What can hang from each mark
z_673: z_35 z_111
z_323: z_35
z_111: z_322 z_673
z_823: z_35 z_221
z_634: z_500
z_35: z_191 z_322 z_323
z_480: z_634
z_500: z_221 z_634
z_322: z_35
z_221: z_323 z_500 z_823

Each row was made from one small tree. Brackets hold a mark, then the marks that hang from it, in the order of their numbers. Every link used is in the known rows. Write each row's tree.
Known rows
{z_500 z_634}: [-1.16 -0.35  1.19 -0.06  1.12 -1.64  0.03 -0.36  0.81 -0.45 -1.28  1.35
  0.77 -0.02 -0.50  1.56 -1.51  0.87  0.56 -2.11 -0.09 -1.58 -0.52 -0.50]
{z_480 {z_634 {z_500 {z_221 {z_323 z_35} z_823}}}}: [-2.05 -1.46  0.01 -1.07 -0.92 -0.71 -1.65 -0.64  0.32  1.67 -2.07  3.71
 -0.14 -1.08 -0.27  0.76 -2.60  0.38 -1.77 -1.02  2.06 -0.83 -1.33 -3.12]
{z_221 {z_500 z_634}}: [-1.80 -0.58  0.88 -1.44 -0.65 -1.19 -0.21 -1.00  1.56 -0.07 -0.89  0.71
 -0.12  0.34 -1.25  2.42 -1.77  0.13 -0.19 -1.29  0.21  1.01 -0.03 -2.37]
{z_111 {z_673 {z_35 z_322}}}: [ 0.53  1.24  0.80  1.76  0.33  0.02 -0.11  0.07 -1.25 -2.62 -0.05  0.93
  1.58 -0.68  2.41 -0.24 -0.47  0.76  0.69  0.10  1.15 -1.87  1.74  2.92]
{z_823 {z_35 z_191} {z_221 z_323 {z_500 z_634}}}: [-2.29 -1.17  2.67 -1.02 -0.73  1.99 -1.50  0.63  1.18  0.05 -0.73  1.77
 -0.36  0.24 -2.56  1.46 -2.64 -1.70 -0.38  0.11  1.88 -2.57 -0.63 -3.29]
{z_823 {z_221 {z_323 {z_35 z_191 z_322}} {z_500 z_634}}}: [-0.07 -0.10  3.80 -1.57 -3.09  1.57 -1.10 -0.50 -0.86  0.64 -0.01  1.13
 -0.66 -0.66 -1.36  1.66 -2.65 -2.25 -0.60  0.34  1.24 -0.60 -1.15 -2.47]
{z_111 z_322}: [-0.70 -1.87  0.58 -0.36 -0.66 -0.81 -0.46 -0.06  0.94 -1.02  1.06  0.35
 -0.41  1.04  0.00 -0.12 -0.54  1.42  0.62  0.42 -1.83 -0.95 -0.03  0.77]
{z_500 z_221 z_634}: [-1.98 -0.36  1.52  0.08  2.41 -0.91  0.51 -0.52  1.39 -1.01 -1.83  1.19
  1.12  0.03 -0.26  2.05 -3.14  1.81 -0.95 -1.57  1.64 -0.38 -1.38 -2.59]
{z_634 {z_500 {z_221 z_323 z_823}}}: [-2.92  0.15 -0.62 -0.21 -0.50 -0.82 -1.59 -0.56  0.82  1.21 -1.01  1.99
  0.69 -0.77 -0.26  0.45 -2.09 -0.56 -2.31 -0.94  1.78  0.57 -1.20 -3.49]
{z_500 {z_221 z_323 {z_823 {z_35 z_191}}} z_634}: [-2.08 -1.64  1.31  1.50 -0.07 -0.90  0.20  0.74  1.84 -1.78 -3.30  2.86
  1.83 -0.91 -0.61  2.35 -4.81 -0.38 -2.45 -2.50  1.79 -3.68  0.39 -5.01]
{z_111 z_322 z_673}: [-1.63 -1.11  0.14  0.09 -0.68 -0.50 -0.12 -0.41  1.63 -2.26  0.71  0.60
  0.27  2.00  0.70 -0.01 -1.23  1.95  2.17  0.05 -1.76 -0.79  1.02  1.82]
{z_221 z_323 z_500}: [-1.27  0.64 -0.62 -1.24 -3.44  0.24 -0.40 -0.69  0.83  2.13  0.47 -1.09
 -0.47 -0.15 -1.08  0.10 -1.10 -1.36 -1.37  0.04 -0.10  1.57  0.06 -3.52]
{z_500 {z_221 z_323 z_823}}: [-1.48  0.56 -0.47  1.31 -1.66 -0.79  0.59  0.07  1.07  0.11 -1.15  0.28
  1.34 -0.95  0.39  1.17 -2.76 -0.29 -2.31 -0.48  1.20 -0.24  0.16 -4.37]
{z_322 {z_35 z_323}}: [-1.07  1.08  0.02 -0.10  1.03  0.77  0.17 -1.61 -0.05 -1.38 -1.40  1.51
 -1.24  0.13 -1.37 -0.02 -1.83  0.01  0.42  0.82  0.15 -1.69  0.31  0.62]
{z_111 {z_673 {z_35 z_323}}}: [-0.93  1.71  1.03  1.38  0.82  1.59 -0.52 -0.77  0.34 -1.72 -1.88  2.31
  0.00 -0.29  1.52  0.08 -1.26  0.42  1.22  0.38  1.14 -2.01  0.91  1.32]
{z_634 z_500}: [-1.51 -0.27 -0.18 -1.39  0.98 -0.12 -2.15 -0.61 -0.05  1.12 -0.03  1.76
 -0.47  0.10 -0.60 -0.60  0.35 -0.25 -0.21 -0.41  0.72  0.81 -1.43  0.46]
{z_673 {z_35 z_191 z_323} {z_111 z_322}}: [-0.43 -2.28  4.37  1.64 -0.10  2.56 -2.28 -0.63  0.01 -3.25  0.15  3.12
  0.02 -0.64  0.68 -0.30 -0.66  0.26 -0.03  0.82 -0.27 -2.56  1.31  1.08]
{z_322 {z_35 z_191 z_323}}: [ 0.01  0.12  1.27 -0.21  0.25  1.55 -0.41 -0.85 -0.65 -1.51 -1.37  2.21
 -1.04  0.61 -1.42  0.02 -1.89 -1.23 -0.05  1.57 -0.24 -1.67  0.71  0.62]
{z_221 z_323 z_500 {z_823 z_35}}: [-1.86 -0.78 -1.65  0.24 -3.74 -0.41  0.09  0.13  1.81 -0.38 -1.25  0.69
 -0.22 -1.15 -1.22  1.40 -2.44 -2.14 -1.93 -1.12  0.72 -1.19  2.16 -4.45]
{z_634 {z_500 z_221}}: [-2.34 -0.17  0.18 -1.26  2.21  0.55 -1.65 -0.76  0.42  0.63 -0.55  1.54
 -0.18  0.22 -0.42 -0.05 -1.07  0.65 -1.47  0.12  2.22  1.91 -2.11 -1.47]
{z_634 {z_500 {z_221 {z_323 {z_35 z_191}}}}}: [-1.28 -0.09  0.91 -1.59 -0.77  2.36 -2.32 -0.60 -0.81  1.80 -1.32  2.46
 -0.70 -0.51 -0.25 -0.77 -2.22 -1.11 -2.05  0.37  1.60  0.94 -2.60 -3.23]
{z_480 {z_634 {z_500 z_221}}}: [-2.09 -2.00  0.59 -1.72  2.32 -0.68 -1.80 -0.30  0.81  1.28 -0.78  2.66
  0.00  0.43 -0.76  0.13 -0.80  1.61 -1.66 -0.28  2.54  0.67 -1.80 -0.87]
{z_323 {z_35 z_191}}: [ 1.85 -0.68  1.28 -0.63 -1.92  2.40 -0.54  0.03 -1.76 -0.37 -1.18  1.85
 -1.19 -0.35  0.49  0.20 -1.05 -1.51  0.27  1.04 -0.63 -0.28 -0.09 -0.63]

Write each row's tree
[ 3.46 -1.63  3.69 -0.17 -1.39  1.23 -0.20 -0.28 -0.64 -1.59 -0.60  1.02
 -1.22 -0.29 -0.48 -0.50 -0.83 -2.93 -2.84  0.27  1.16 -0.11  0.56  1.53] => {z_35 z_191 z_322 z_323}
[ 0.77 -1.28  1.86 -0.54 -5.97 -1.40 -0.14 -0.76 -0.18 -0.67 -1.87  2.15
  0.25 -1.73 -0.41  2.93 -4.07 -3.16 -2.20 -2.00 -0.23 -0.92  1.57 -4.04] => {z_221 {z_323 {z_35 z_191 z_322}} {z_500 z_634} z_823}
[-2.71 -1.49  0.47  0.92  0.59  0.26 -0.51 -1.61  0.21 -3.57  1.95  0.41
  0.80  0.46 -0.80 -0.40 -0.96  2.32  1.63 -0.02 -1.56 -1.35  1.66  1.36] => {z_673 {z_111 {z_322 z_35}}}
[ 0.05 -0.63  2.72  2.29  0.59  2.24 -1.86  0.23 -1.75 -2.18  0.58  1.91
  1.94 -1.38  1.25 -0.19  0.52 -0.07  0.10  0.61  0.70 -1.57  1.75  0.55] => {z_673 {z_35 z_191} z_111}
[ 1.84  0.53  2.55  1.20  0.47  0.70 -0.50 -0.43 -1.21 -1.61 -1.06  1.68
 -0.49 -2.08  1.20 -0.50 -0.43 -0.72 -1.72  0.43  1.95 -2.26  0.39  2.01] => {z_673 {z_35 z_322 z_323}}
[-0.77 -0.54  1.39 -0.55 -1.33  2.00 -0.52  0.32  0.22 -0.58  1.06 -0.70
 -0.96 -0.88 -1.85 -0.38 -1.29 -1.81 -1.70  0.70  2.95 -1.14  0.00 -1.27] => {z_823 {z_35 z_322} {z_221 z_323 z_500}}
[-1.46 -2.90  0.28 -0.26  0.45 -1.58 -1.27  0.29  0.86 -0.32 -1.40  3.09
  0.53 -1.22 -0.79 -0.06 -2.27  0.12 -3.69 -1.95  3.49 -2.15 -0.14 -1.51] => {z_480 {z_634 {z_500 {z_221 z_323 {z_823 {z_35 z_322}}}}}}
[-0.30 -2.48 -0.16  0.02 -2.73  0.15 -0.22  0.68  1.27 -2.31 -1.34  2.04
 -0.46 -0.17 -1.02  2.39 -1.88 -2.39 -1.58  0.25  0.75 -0.38  2.85 -2.84] => {z_221 z_500 {z_823 {z_35 z_191}}}
[-2.18 -0.61  1.02  1.10  1.04 -2.50  0.83 -0.23  1.87 -1.93 -2.56  2.14
  1.79 -0.46  0.08  3.62 -3.71  1.17 -1.18 -2.09  1.40 -1.07  0.07 -3.42] => {z_500 {z_221 z_823} z_634}
[-0.67 -2.09  2.01  1.66 -0.51 -1.43  0.59  0.73  1.08 -2.69 -2.73  2.25
  2.02 -1.39 -0.34  1.93 -4.80 -0.85 -3.54 -2.84  2.27 -3.64  0.87 -3.67] => {z_500 {z_221 z_323 {z_823 {z_35 z_191 z_322}}} z_634}
[-1.91  0.68  1.21 -0.23 -0.08  0.48  0.33 -1.06  0.51  0.49 -2.75  1.46
  0.47 -1.18 -0.04  1.33 -4.36  0.91 -1.08 -1.96  1.16 -1.32 -2.08 -4.64] => {z_500 {z_221 {z_323 z_35}} z_634}
[-0.15 -1.44  2.29  0.18  1.41  3.13 -1.24  1.55 -0.22 -1.54 -0.10  1.71
 -0.65  0.38 -1.20  0.04 -0.46 -1.16  0.48  1.87  1.95 -2.63 -0.19  0.34] => {z_823 {z_35 z_191} z_221}
[ 0.40 -0.01  0.63 -1.83 -5.10  2.42 -0.90 -0.67 -0.73  1.81 -0.59  0.52
 -1.47 -0.57 -0.62  0.24 -1.99 -2.63 -1.23  0.95 -0.61  1.20 -0.12 -4.10] => {z_221 {z_323 {z_35 z_191}} z_500}
[ 0.00 -0.89  1.18 -0.44 -2.36  0.43 -1.62 -0.49 -1.15 -0.01 -1.22  2.79
  0.11 -1.55  0.29  0.23 -2.85 -2.11 -3.34 -0.43  1.92  0.36 -0.82 -2.64] => {z_634 {z_500 {z_221 {z_323 {z_35 z_191 z_322}} z_823}}}
[-3.25 -0.61 -1.04  0.09  0.42  0.04 -1.46 -0.10  1.23 -0.02 -1.74  2.55
  0.26 -1.18 -0.74  0.13 -2.60 -0.57 -2.55 -1.32  2.63 -1.03 -0.89 -3.56] => {z_634 {z_500 {z_221 z_323 {z_823 z_35}}}}
[-0.61 -0.99  1.73  1.13 -0.57  0.47 -1.46  0.67 -0.07 -2.80  0.25  2.64
  1.17  1.33  2.12 -0.06 -1.06  1.52  2.11  1.59 -1.62 -2.98  1.52  2.19] => {z_111 z_322 {z_673 {z_35 z_191}}}
[-1.68 -0.18  0.61  1.24  0.16 -0.19 -0.90  0.01  0.47 -2.61  0.28  1.93
  0.93  0.87  2.13  0.01 -1.04  2.60  2.56  0.83 -1.28 -2.87  1.22  2.28] => {z_111 z_322 {z_673 z_35}}
[-1.89 -1.12  0.41 -1.89  0.20  0.56 -1.83 -0.79 -0.03  2.39 -1.47  2.95
 -0.66 -0.62 -0.56 -0.45 -2.02  0.87 -1.64 -0.60  2.21 -0.18 -2.46 -2.54] => {z_480 {z_634 {z_500 {z_221 {z_323 z_35}}}}}
[-0.73 -1.83  0.69 -0.35 -0.44 -0.42 -0.81 -0.06 -0.49 -2.34  0.96  1.59
  0.00  1.71 -0.60 -0.13 -1.50  1.09  1.18  1.91 -2.68 -2.38  0.87  1.46] => {z_111 {z_322 {z_35 z_191}}}
[-2.52 -1.30  0.36 -1.58  1.04 -0.70 -1.98 -0.39  0.75  2.55 -0.66  2.21
  0.30  0.02 -0.88 -0.54 -1.32  1.13 -2.22 -0.79  2.28 -0.03 -2.08 -2.09] => {z_480 {z_634 {z_500 {z_221 z_323}}}}
[-1.36 -1.55 -1.29  0.09 -2.03 -0.47  0.27  0.12  1.78 -2.19 -1.40  1.39
 -0.62 -0.67 -1.06  2.32 -1.88 -1.41 -1.17 -0.43  1.07 -0.22  2.50 -2.78] => {z_221 z_500 {z_823 z_35}}
[-1.25 -2.78  1.97 -0.32 -1.67 -0.33 -0.28 -0.40  2.85 -2.80 -3.72  3.97
 -1.13 -0.34 -2.03  3.74 -3.88 -2.49 -1.73 -1.76  1.38 -1.93  2.08 -3.46] => {z_221 {z_500 z_634} {z_823 {z_35 z_191 z_323}}}
[ 0.76 -0.08 -0.31 -0.36 -6.36 -0.52  0.44 -1.07 -0.42 -0.07 -0.72  0.27
 -0.67 -2.13 -0.02  1.52 -2.60 -2.91 -2.27 -0.74  0.18  0.56  1.64 -3.58] => {z_221 {z_323 {z_35 z_322}} z_500 z_823}
[ 1.82  0.40  3.01  1.42 -0.35  1.62 -0.72 -0.20 -0.92 -2.87 -1.26  2.45
  0.34 -0.45  1.77 -0.25 -1.22 -1.12 -0.37  0.75  1.43 -1.96  1.78  2.73] => {z_111 {z_673 {z_35 z_191 z_322 z_323}}}
[ 0.16 -0.54  3.82  2.00  0.54  3.37 -1.85 -0.69 -0.81 -2.30 -0.75  2.77
  0.40 -1.56  0.56 -0.23 -0.21 -1.00 -0.67  0.52  1.41 -1.74  1.38  0.38] => {z_673 {z_35 z_191 z_323} z_111}
[-0.07 -0.03  1.31 -1.53 -3.86 -0.32  0.11 -1.61 -0.18  0.57 -1.08  0.38
 -0.62 -1.61 -0.77  1.29 -3.24 -1.35 -1.51 -2.07  0.28 -0.05 -0.27 -3.16] => {z_221 {z_323 {z_35 z_322}} {z_500 z_634}}
[ 0.02 -2.84  3.27  1.25  1.10 -0.64  0.83  0.03  1.87 -4.39 -3.95  3.57
  0.35 -1.10 -0.66  2.84 -4.96 -0.92 -3.48 -2.27  3.18 -2.94  0.92 -2.31] => {z_500 {z_221 {z_823 {z_35 z_191 z_322 z_323}}} z_634}
[ 3.70 -1.26  2.27 -0.37 -2.45  1.75 -0.05  0.03 -2.59 -1.46 -0.48  1.01
 -0.93 -1.02  0.77 -0.21 -1.00 -2.05 -1.17  0.74  0.05 -0.25  0.45  0.93] => {z_323 {z_35 z_191 z_322}}
